What can hang from each mark
q_554: q_270
q_751: q_581
q_270: q_272 q_554 q_581
q_581: q_270 q_751
q_621: q_272 q_554 q_581 q_859
q_859: q_270
q_272: q_751

Each row was made from one small tree. The marks that hang from a mark follow it in brackets, in the order of their numbers. Every link used is in the known rows. Write each row's tree.
Known rows
q_751{q_581{q_270{q_272}}}: [ 33 -17  12 -22 -11  16 -24 -26  -1 -30   7 -21  -3 -37  -6  -3  -4 -12
  15  -6 -13   7]
q_581{q_270{q_272} q_751}: [ 51 -21  29   2  -7  10 -28  -7  -4 -14   4  10 -12 -16  -4   0 -10   7
 -12  -8  -4   5]
q_859{q_270{q_581}}: [-14  21 -15 -27   0  -7  -5  -3  14   3 -23 -15   5  -9  12  16  14  -3
   9  -4   7  -4]
q_272{q_751{q_581{q_270{q_554}}}}: [-14 -31  10   4 -21  -7 -29 -24   5 -20  20 -34   6 -33 -17  -4 -14  -2
  30   0 -24  14]
q_554{q_270}: [ -9  -5   4  -2 -11  -9  -4   4  12 -13  29 -25  10  12 -30  -3   9 -18
  -6   0  -8  -3]
q_554{q_270{q_272{q_751{q_581}}}}: [ -9 -12   8  -3  -3  -3  -5  13  19 -30  35 -25  22 -10 -16 -20 -12 -26
 -16 -19  -2  -7]
q_751{q_581{q_270{q_272 q_554}}}: [ 16 -19  10 -21 -11   7 -22 -29 -11 -21  15  -5 -13 -34 -10  -2  -5   5
  21   8 -15   1]
q_581{q_270{q_272 q_554} q_751}: [ 30 -24  28   7  -7  -2 -17 -11 -15  -7  15  26 -21 -11  -1  -3  -7  27
  -2   9  -7  -2]
q_621{q_272 q_554 q_581 q_859}: [  3  24 -34  51 -17  22  30  -2 -13  31 -45  18  21  33   5  28   7 -14
 -14  -5  13  22]
q_621{q_859{q_270{q_581}}}: [  1  48 -23  -9  11  -3  10  -5  -2  21 -30 -18   9   9  15  23  14  -2
   5 -17  17   2]
q_270{q_554 q_581}: [-28   2 -10 -17  11  -9  -3   6  -5  14  12   7 -20  19   2  -6   9  15
  12  32   3  -7]
q_621{q_581}: [ -1 -18  -1  14 -10  16   8   2   3  28  -2   9  -2  11 -12  10  11 -29
  18  14 -13  14]
q_270{q_272 q_554 q_581}: [-12   9  -3 -31  30  -5  11  22  -4   5   8  25 -18  17  15 -22  -3  22
  -7  20  14 -16]
q_621{q_859}: [ 14  21   2  10   5   5  18  -4  -7  14 -12 -21   4  23 -14   5  15  -3
  11  -3  -2   8]
q_859{q_270{q_554 q_581}}: [-35  22 -16 -22   2 -18   0  -9  -1  14 -13   3  -7  -2  11  14  13  14
  16  14   2  -7]
q_270{q_272 q_554 q_581{q_751}}: [ -5  -5   1  -9  27  -2  -1  21 -14  16  20  38 -28  13  22 -16  -5  15
 -17  17  17 -20]
q_859{q_270}: [ -2   6   3  -9 -11  -8   5 -15   8   0 -26 -16   6 -10 -12  13  14  -4
  20  -2 -10   2]
q_272{q_751{q_581{q_270}}}: [ -3 -29  10   5 -20   1 -32 -22  15 -24  11 -45  14 -35 -15  -3 -12 -14
  28 -11 -25  16]
q_270{q_554}: [-16 -16  10   3  -3 -12  11  -8 -10   8  14   3 -21  15 -30 -11  12  13
  25  34 -20  -3]
q_270{q_272{q_751} q_554 q_581}: [-28   1  -4 -17  26  -7   8  30   7  -3  11  11  -5  10  16 -31 -17  19
  -5   8   9 -10]
q_621{q_554 q_859}: [ 25  23 -20  28   7   8  16   7 -15  -5 -28 -27   8  24   3   3  17   2
  -1   6   2  12]
q_581{q_270}: [ 29 -12  14 -13 -15   3 -23 -19   9 -20  -5 -22  -2 -11 -19   2   4  11
  19   3 -17  18]
q_554{q_270{q_272{q_751}}}: [ -8  -6  13  -3  -1 -11   5  21  24 -28  28 -22  23   6 -17 -22 -12 -14
 -22 -16  -1  -8]

Write each row's tree
[-18 -20  13   1   8  -5  12   0  -3  -9  20   3  -6 -13  -9 -29 -13   7
  12   9 -13  -8] : q_270{q_272{q_751{q_581}} q_554}
[ 39  12 -24  55 -12  24 -12  -1 -25  21 -27  11   6   9  30  39  10 -10
  -6 -10   5  26] : q_621{q_554 q_581{q_270 q_751} q_859}
[ -1  28 -10 -34  15  -3   6  11  13  -3 -27   0   6  -9  23   2   6   0
  -8 -10  15  -9] : q_859{q_270{q_272 q_581}}
[  2   4  -2 -13  12   0 -12  28  10 -11  34   2   4  10  11  -4  -6 -18
 -41 -12  19 -19] : q_554{q_270{q_272 q_581{q_751}}}
[  5 -23  16  -3   8  11   3   7  12 -21   8 -21   8 -17  -9 -30 -15 -16
   4 -12  -8   1] : q_270{q_272{q_751{q_581}}}
[  2   7 -11  50 -21  22  23 -19 -17  59 -18  38   5  29  -5  38   1 -24
 -13 -19  12  11] : q_621{q_272 q_581{q_751} q_859}
[-10  13   7 -17   2 -16  25  -7  -4   0 -18  18  -6  -8  -1  -4   7  20
   7   5  -5 -11] : q_859{q_270{q_272 q_554}}
[ 22  -6  21 -20  -2  -6  -7 -10  -4 -20   3  11 -11  -7  -7 -12  -5  33
  11  14 -11   5] : q_581{q_270{q_272 q_554}}
[-11  -3  -9   0  -1  -5 -27  14   9  -2  35 -12   0  12   0   8   2 -24
 -23  -6  10 -13] : q_554{q_270{q_581{q_751}}}
[ 20  -5   5 -11  26  14  -6  25   2   5   5  13 -16   6  22 -13  -6  -8
 -24  -1  20 -10] : q_270{q_272 q_581{q_751}}
[-17 -15  20   2  14 -12  21  17   2  -6  12   8  -4   6 -14 -35 -12  19
   5  13 -11  -5] : q_270{q_272{q_751} q_554}
[ 16  29 -13  32   2  18  23   0 -15  51 -25  35   4   4  26  37   5 -22
 -12 -27  15   2] : q_621{q_581{q_751} q_859{q_270{q_272}}}
[-26  12 -11  -6   0 -18  -9  -8  -7  21  -6  13 -15  -7  15  19  11  11
  10   5   7 -10] : q_859{q_270{q_554 q_581{q_751}}}
[  9 -13  22  -9  -5 -12 -10  -7   6 -25   4   3   3 -11  -7 -18 -16  34
  10   3  -9   8] : q_581{q_270{q_272{q_751} q_554}}
[ -3  14  -7 -27  17  -1  -4  29  18 -18  25  -9  11  16   6 -10  -3 -13
 -31  -9  19 -15] : q_554{q_270{q_272 q_581}}
[  8  10 -30  70 -20  25  20  -4 -23  40 -36  30  11  30  10  36   2 -20
 -24 -11  16  15] : q_621{q_272 q_554 q_581{q_751} q_859}
[-14  15  -4 -15  14 -11   5   5  -6  12 -10  28 -14  -7  25   7   5  17
 -10  -1  16 -18] : q_859{q_270{q_272 q_554 q_581{q_751}}}
[-24   8   7  -6   4 -21  21  -2   7  -3 -15   6   7 -12   0 -10  -4  18
   9  -4  -6  -4] : q_859{q_270{q_272{q_751} q_554}}
[-17 -24 -12  35 -29   2  -1 -12   6 -26 -20 -28  24  -8 -22  -5 -12 -13
  -2  -5 -10  17] : q_621{q_272{q_751{q_581}} q_554}
